Each row was made from one path, in order. Every step used is in the known rows, and no mark comes twice. Write each row's path.
Known rows:
T -> P -> H -> Q -> Y -> C: [  7  -5   7  26  22  26  -8  -8  14  -7 -16  -4  23 -12   9  18  -4  -1
 -13  24   1  -1   7   2   5   1   8 -12   4   3  19   1   3  12  11   5
   2]
J -> D -> Q -> H -> P: [-17   5   2   4  16   8  -5   1  15 -22 -17  26 -10 -18  -4 -12 -18  10
  18 -11  -7  -8  12  12  12 -20  -3  23   1   4  13 -16  -7  10  -5   5
   5]
G -> H -> Q -> E: [  6   4   2  17  26   9   4  -3   0  -6 -21  -3   2  -4   8 -24  -1   9
  -4   4   6 -22  10  22  15  10  15  10  -4   3  26  17  -3  19  14  21
   3]
Q -> D -> J -> T -> P -> H -> G: [ 12  -5  21 -18   7  -3   4  -3  13 -27 -15  16  37 -22  -1  22  -5  13
 -18  -3 -17   0  -2  21  12  11   2   4   4  -3  -8 -15   6 -14 -20 -15
  -8]
D -> Q: [  0 -10  -1  -1   7  -2  -5   7   2  -5  -1   5   1  -4   3  -1 -19   0
   7 -13   6  -6  -1  -5  -2  -2  -3  19  -4  -1   2   9   6  11   2   6
  18]
C -> Y: [ -3 -22  -5  -1  11  15  -3  -5  14  -7  -6  -9   7  15  -4  13  -8  -4
   9  -7   8  -7  -9   4  -4 -11   6  17 -14  -3  10  26  -3  14  15  15
  -1]
N -> V: [ -9 -10   5   5  12   5   6   5   5  -5   1   3  13  18   1   7   1   9
   7 -10   9 -10  -8 -10   1 -15  -7  11  -8  -7   0   5   8  11  13   8
  -2]
T -> P -> H: [ 16  -3  -8   2  11  10  12  -6  15 -16 -13   8  19   5   5  -3 -12   7
  -7   6   4  -5  -9  -1 -10  -9  -7   2   0 -11   7   8   7   3   0  -4
 -13]
D -> J -> T -> P -> H: [ 10   7  12 -12   2   4   4  -6   6 -21 -10   8  27  -9   5  11   3   3
 -21   5  -2  16   0  -1 -11   3  -8 -10   2  -9   0   0  -2  -9 -10  -1
 -21]
G -> H -> Q: [ 11  -5   7  23  12   3   9  -3   2  -7 -16   2  -1   5   7 -18  -4   6
   0  -2  -3 -12   9   8  -2   0   5   9  -5   6   9  16 -12  13  12  15
   9]
Z -> T: [ -4 -21  -6 -15   0   5   8  -4  13  -5   4   0   8   3   4   3  -7   1
  -6   8   2   5  -1  12  -1 -12  -9   9  -7  -5   8  23  -5   2   5  12
  -5]
N -> P: [  2  -9  -6  -5   9  14  11  -4  15 -20   2  26   3  17  -4  -1  -9  -1
  -6  -2   7  -7  -8  -5 -12 -16  -7  21  -7 -11   0  20  -9   5 -10   9
  11]
Y -> C: [ -6 -23  -9   2   8  27   6   5  13 -14  -5 -13   2   6   3   0  -5   4
  -7  -3  15 -20   3 -10  -7  -5  -5  10  -3  -3  10   6   5   0  27  14
   9]
Z -> T -> J -> D -> Q -> Y: [-29 -14   9 -28  -3  -7 -24   2  14  -8  -9  -5   4 -37  14  35 -17   5
  -2  -3  -8   6  18  20  23  -3   9  13 -15  -2  28   4  -4  -1 -18  -9
   5]
J -> T -> Z: [-16 -21  -9  -7  -5  16  -5 -12  20 -15  15  -3  19  -4  -3   9   2  -6
  -9  -6   7  -4   1  -6 -15  -3   7  15   1   6   0  18  -8 -13  14  23
  -7]
P -> T -> J -> D -> Q -> E: [-26   0   2 -28   7  -7 -11  16   0  -1 -19  -6  10 -35  15  11 -15  17
 -22 -16   3 -18  25  15  14  15  11  19  -7  -8  28 -13   9  -6 -21   2
   6]
H -> P -> T -> J -> D: [-27  -1   3 -24 -15   5   7  -2  18 -13 -18  17   7 -12   7  10 -10  19
 -22 -21  -1 -17  19   7 -16  -8  -3  18 -12   3  13  -8 -19 -12 -25  -3
  -9]
Z -> T -> J -> D -> Q: [-20  -8   2 -25 -11 -14  -1  14  11  -7 -15  -1   1 -28  23  18 -21  14
  -4  -8  -4   5  24  11  11  -2  -5  17 -10 -13  23  -4  -1 -10 -16  -4
  14]
D -> Q -> E: [ -4  -3  -5  -6  20   2  -8   7   1  -4  -6   3   2 -12   5  -9 -16   1
   4  -5  14 -15  -1   8  13   8   5  18  -2  -3  17  10  13  17   5  12
  12]
Z -> T -> J: [ -8 -11  -3 -20  -9  -3  15   0  14  -2  -7  -1  12  -4  10  14  -4  14
 -14  -1   7   0   9  10  -2  -2  -5   5 -13  -8  16  25  -7  -9  -6   0
  -3]
P -> T -> J -> D -> Q: [-20  -9   6 -22  -7 -12  -7  17   1  -1 -14  -3   8 -28  13  21 -17  16
 -19 -22  -6  -8  23   3  -2   6   4  19  -8  -7  13 -15   2 -11 -25  -3
  14]
N -> Q: [  0 -13  -5  12  -1  -3   3   8   1 -13  -1   7   5   6   5   7 -15   0
   3  -9   1  -6  -1  -8  -4  -2   1  14  -7 -10  -1   8   5   9  -7   4
  11]
P -> T -> J: [-10 -12  -1 -18  -5   0   8   3   3   3  -7  -3  17  -7   0  17   0  16
 -27 -15   5 -14   9   2 -14   7   3   7 -10  -2  11  15  -4 -12 -12   1
  -4]
T -> J -> D -> Q -> H: [-18   1   0  -2  12  -6  -4  15   5 -14 -26   0   1 -28   4   6 -18  25
   6 -19  -5 -13  21   8  22  -2  11  20  -6  -8  23 -14   9  -7  -9  -5
  11]
H -> Q -> D -> J -> T -> P: [ -2   3  20 -15  -2   2  -7  -4  -6 -20 -13  25  32 -29   8  16 -22  12
 -15  -5  -2   5  13  -5   1   9   0   0  -3   4 -17 -21  -1 -19 -27  -3
   7]
T -> J: [ -7  -9  -5  -9  -2   1  12   3  10  -7 -13   0   8   3   5   9 -12  18
 -10 -16  13 -20   3  -5  -5   3   2  14 -15  -2  11  16   1  -7  -2  -3
   5]
D -> Q -> Y: [ -8 -18   7  -3  15   5 -25  -4   4  -4   6   2   1 -13  -7  17 -13  -6
  10  -6   3  -3  -4   1  10  -3  10  16  -7   7   8  16   4  19  -2   3
  12]
U -> Y: [  0 -14 -18 -10   8  14 -18 -13  11  -8   3  -4  12  17  -7   7  -4  -4
   0 -15   2  -8  -7   6  -7 -15   5  19 -16  15   3  26  -2  12  10  13
  -7]
P -> T: [ -6 -21  -2 -13   4   6   2  -3   2   0   5  -3  13   0  -7   5  -3   4
 -20  -6   0  -8  -2   1 -15  -3   0   9  -5   1   1  12  -3   0  -2  14
  -6]
G -> H -> P -> T: [  2  -2  14  -2   1  16  15 -16   7  -9 -12  14  -2   2  -5 -16  11   1
  -5  -9  -3 -10   5  15 -23  -9  -6   4   0   4   9  18 -28   8   1   9
 -17]
Z -> T -> J -> D -> Q -> H -> G: [-22  -4  10 -11  10 -21   3  13  15 -13 -23   1   7 -33   8  18  -9  22
  -1 -10 -22   1  27  41  36  -1   5  21  -1 -10  31  -1  -1  -3 -12  -4
  15]
D -> J -> T -> Z: [-15 -11   9 -13  -9   9   0  -8  12 -13  10  -3  22 -11   2  21   4  -4
 -20 -13   7   0   4  -9  -7   5  12  10  -5  14  -4   8  -9 -21   8  11
 -10]

Which path is each row?
[-18  -1   4 -15   6 -11   1  13   8  -7 -21  -3   2 -35  11  12 -12  18
   3  -2 -10   7  28  24  27  -6   5  11  -4 -14  29  -7   2 -10 -11  -2
   5] : Z -> T -> J -> D -> Q -> H
[-14 -17  -5  -9   7  -3 -12  13   8 -17  -7   4  -7 -14  10   1 -30   6
   5 -16  -4 -10   9  -3   5  -9  -3  28  -9  -4   9 -12   8   5  -2   7
  16] : J -> D -> Q
[-19  -7  -1 -14  -4 -10  -4  18   8 -14 -20   2  -2 -19  17  11 -27  17
  -1 -24   2 -13  17  -3   5   1   2  26 -14  -7  17 -11   7  -9 -12  -7
  19] : T -> J -> D -> Q
[ 18 -11   2  16  18  -6   8  11  11  -1 -18  11  19  -5   1   4 -20  11
  -6  14 -11 -13   0   9  18   3  13  13  -3  12  -4 -14  11   7  -6   1
  10] : P -> H -> Q -> D
[ -5   2  11 -23  -7  10  -4 -11  -1 -26  -3  13  22 -12   5  10  -6   4
 -17 -10   7   9   3 -10 -18  -1 -12  -4  -4  -8  -4   5  -6 -16 -10   3
 -13] : D -> J -> T -> P
[ -7 -17   4  11  16   6 -19  -9   7  -3   1   4  10  -4  -5  16 -11   0
  -3   4   0  -9   0   6  10  -2  16  12 -12  18   8  19  -4  18  -1  13
   8] : H -> Q -> Y
[-14  11   9  -5   5   8  17 -10   8  -2 -19  18  16  -9 -14   5  11  19
 -14  -9   2  -9  12  14  -6  -5   3   0   0   4  13  10 -18  -7 -16   1
 -15] : Q -> H -> P -> T -> J
[  2  -3   2   9  23   0  -3   5  -2  -7  -6   4   2 -11 -10  -7  -9   5
  15  -6  -1  -3   3   6  13  -6   4  13   4  -2   8   4   8  10   6   7
  12] : D -> Q -> H
[  5   2   8   6   3  19  17 -16  16 -21 -16  18 -12  12  -1 -25   0   3
  11 -10   5 -16  -2  10 -15 -14  -9  12  -6   5  12  23 -25  13  12   5
  -8] : G -> H -> P
[-18  -9   2  -3  -9  18  13 -21  21   0   6  16  19  -1   0  10   0  -6
 -18 -11   6 -12   1  -2 -20  -7   5  15   1  19  -3  12 -21  -6   0  11
  -9] : H -> P -> T -> Z
[ -4 -17 -16  -4   7  33 -16  -7  14 -11  -3 -18   8  14  -1  10   3  -4
  -3  -9   8 -12   3   2  -9 -11   4  10  -9  12  10  16   3   7  30  18
  -2] : U -> Y -> C
[  6  11  27   3  14   3 -21 -13   3 -13  -8  12  34 -22   2  30   4  -2
 -23  17 -10  25   7   9   5   9   9 -17   0  10   4   4  -7   4 -20   3
 -14] : D -> J -> T -> P -> H -> Q -> Y
[-21 -15  -9 -18  -5   1   5   9  17 -18 -16  -3   2  -7  12   9 -21  25
  -9 -21   4 -25  11  -1   0  -5   5  23 -19  -5  19  -3   1 -13  -6  -2
   0] : T -> J -> D
[ 17   6  -2  22  13   1  11  -2   8  -7 -19  14  21   2  12  -2 -17   6
 -12  14  -1   2   1  -1  -5  -4  -3  -1   2  -2   4   3   5   9  -6   3
   2] : T -> P -> H -> Q
[-22  14   8  -2   7   0   4   7  14 -18 -32  23  -5 -23   4   1 -17  19
  13 -20  -2 -11  20  12  14  -9   1  18  -3   1  21 -16  -9  -2 -14  -6
   8] : T -> J -> D -> Q -> H -> P
[ 17  -6  -1  25  17  -5   9   8  12   2 -13   6  13  10   6   0  -8   4
  -9  13  -5  -1   1   6   5   0   5   6  -1   9   7   6   5  17   4  12
   7] : P -> H -> Q
[ -4  -6  19 -11   1  -4  -9   5  -3 -11  -7  15  22 -21   0  18 -12  11
 -13  -5  -7  -1  12   1  10  12   8   8  -7  15 -15 -16  -1 -11 -18   6
  11] : H -> Q -> D -> J -> T
[-15  12  21 -13  -9   0   7   2   6 -11 -30  13  -8 -28  14   0  -4  15
  -4 -24  -7  -7  29  16 -10   1  -1  13  -5  -3  20 -10 -25  -5 -19  -7
   3] : G -> H -> P -> T -> J -> D -> Q
[  8  -9   0  -2  12   1   3  -9  22 -28  -5   8  28  -2  -2   7   4   6
 -13   6 -12   6  -4  21  -9   1 -12   3  11 -12   6  17  -3   4  -4   8
 -12] : J -> T -> P -> H -> G
[-14   4   7 -16 -12   6  14  -8  11  -1 -12  19  13  -1  -1  12   0  12
 -20 -16   9 -10   9   5 -22   0  -7   7  -7   6   8  15 -20  -6 -19  -1
  -6] : H -> P -> T -> J
[  8   0  30  -2   3  -1  -2   0  -5 -15 -17   7  14 -23   2   3   0  10
  -7  -3 -13  -2  17  13  11  14  12   3  -6  10  -5 -12 -10  -8  -9   4
   5] : G -> H -> Q -> D -> J -> T
[  1 -14  13 -20   1   2   7   4   1 -10 -10   8  13 -12  -3  13 -21  14
  -8 -17   2 -23  -4  -4  14   2  11  15 -18  10 -11 -15  10 -11  -8 -13
   4] : Q -> D -> J
[ 15   5   1  10   9  -2  14  -6  11  -1 -14  13  25  -6  20   5 -10   2
 -15  30  -7  23   9  14   0  -8  -9 -11   5  -7   9  11  -4   8  -9   4
  -3] : Z -> T -> P -> H -> Q
[-13   5  13  11   7   8   6 -15   7   6  -1  18  16 -23 -10   6   5  -7
  -2  -8  -1   0  10   6  -1  -3  11  11  12  15   1   1 -17  -2  -1  11
   1] : D -> Q -> H -> P -> T -> Z
[-29  13   8 -24   1   0  -5   8   7  -5 -26  16   5 -32  15   6 -14  15
 -15 -17   4 -15  25  20   5  11   3  19  -3   0  27 -12  -9   1 -26   0
   2] : H -> P -> T -> J -> D -> Q -> E
[-15 -23  -3  -5  -3  11   6 -11  13   5  11  -6  22  -5  -1  15   0  -4
 -24 -11   4 -14   2  -5 -13   0  14  15  -2  11  -2   9  -4 -11   7  14
  -5] : P -> T -> Z
[-15   8   9 -14  11  -4   0  13   4 -11 -20  19   9 -27   0  16  -5  14
 -15  -9 -15   3  27  10  10  -5   9  17   1 -20  15 -14  -7 -13 -36  -1
  14] : N -> P -> T -> J -> D -> Q -> H
[ 18   6   2  24  20  -1  15   5  16  -7 -11  27  12  18   4   2  -6  -4
 -14  22  -7   6   0   3  -1  -8   1  11   1  -2   1  11  -6  15 -15  12
  16] : N -> P -> H -> Q
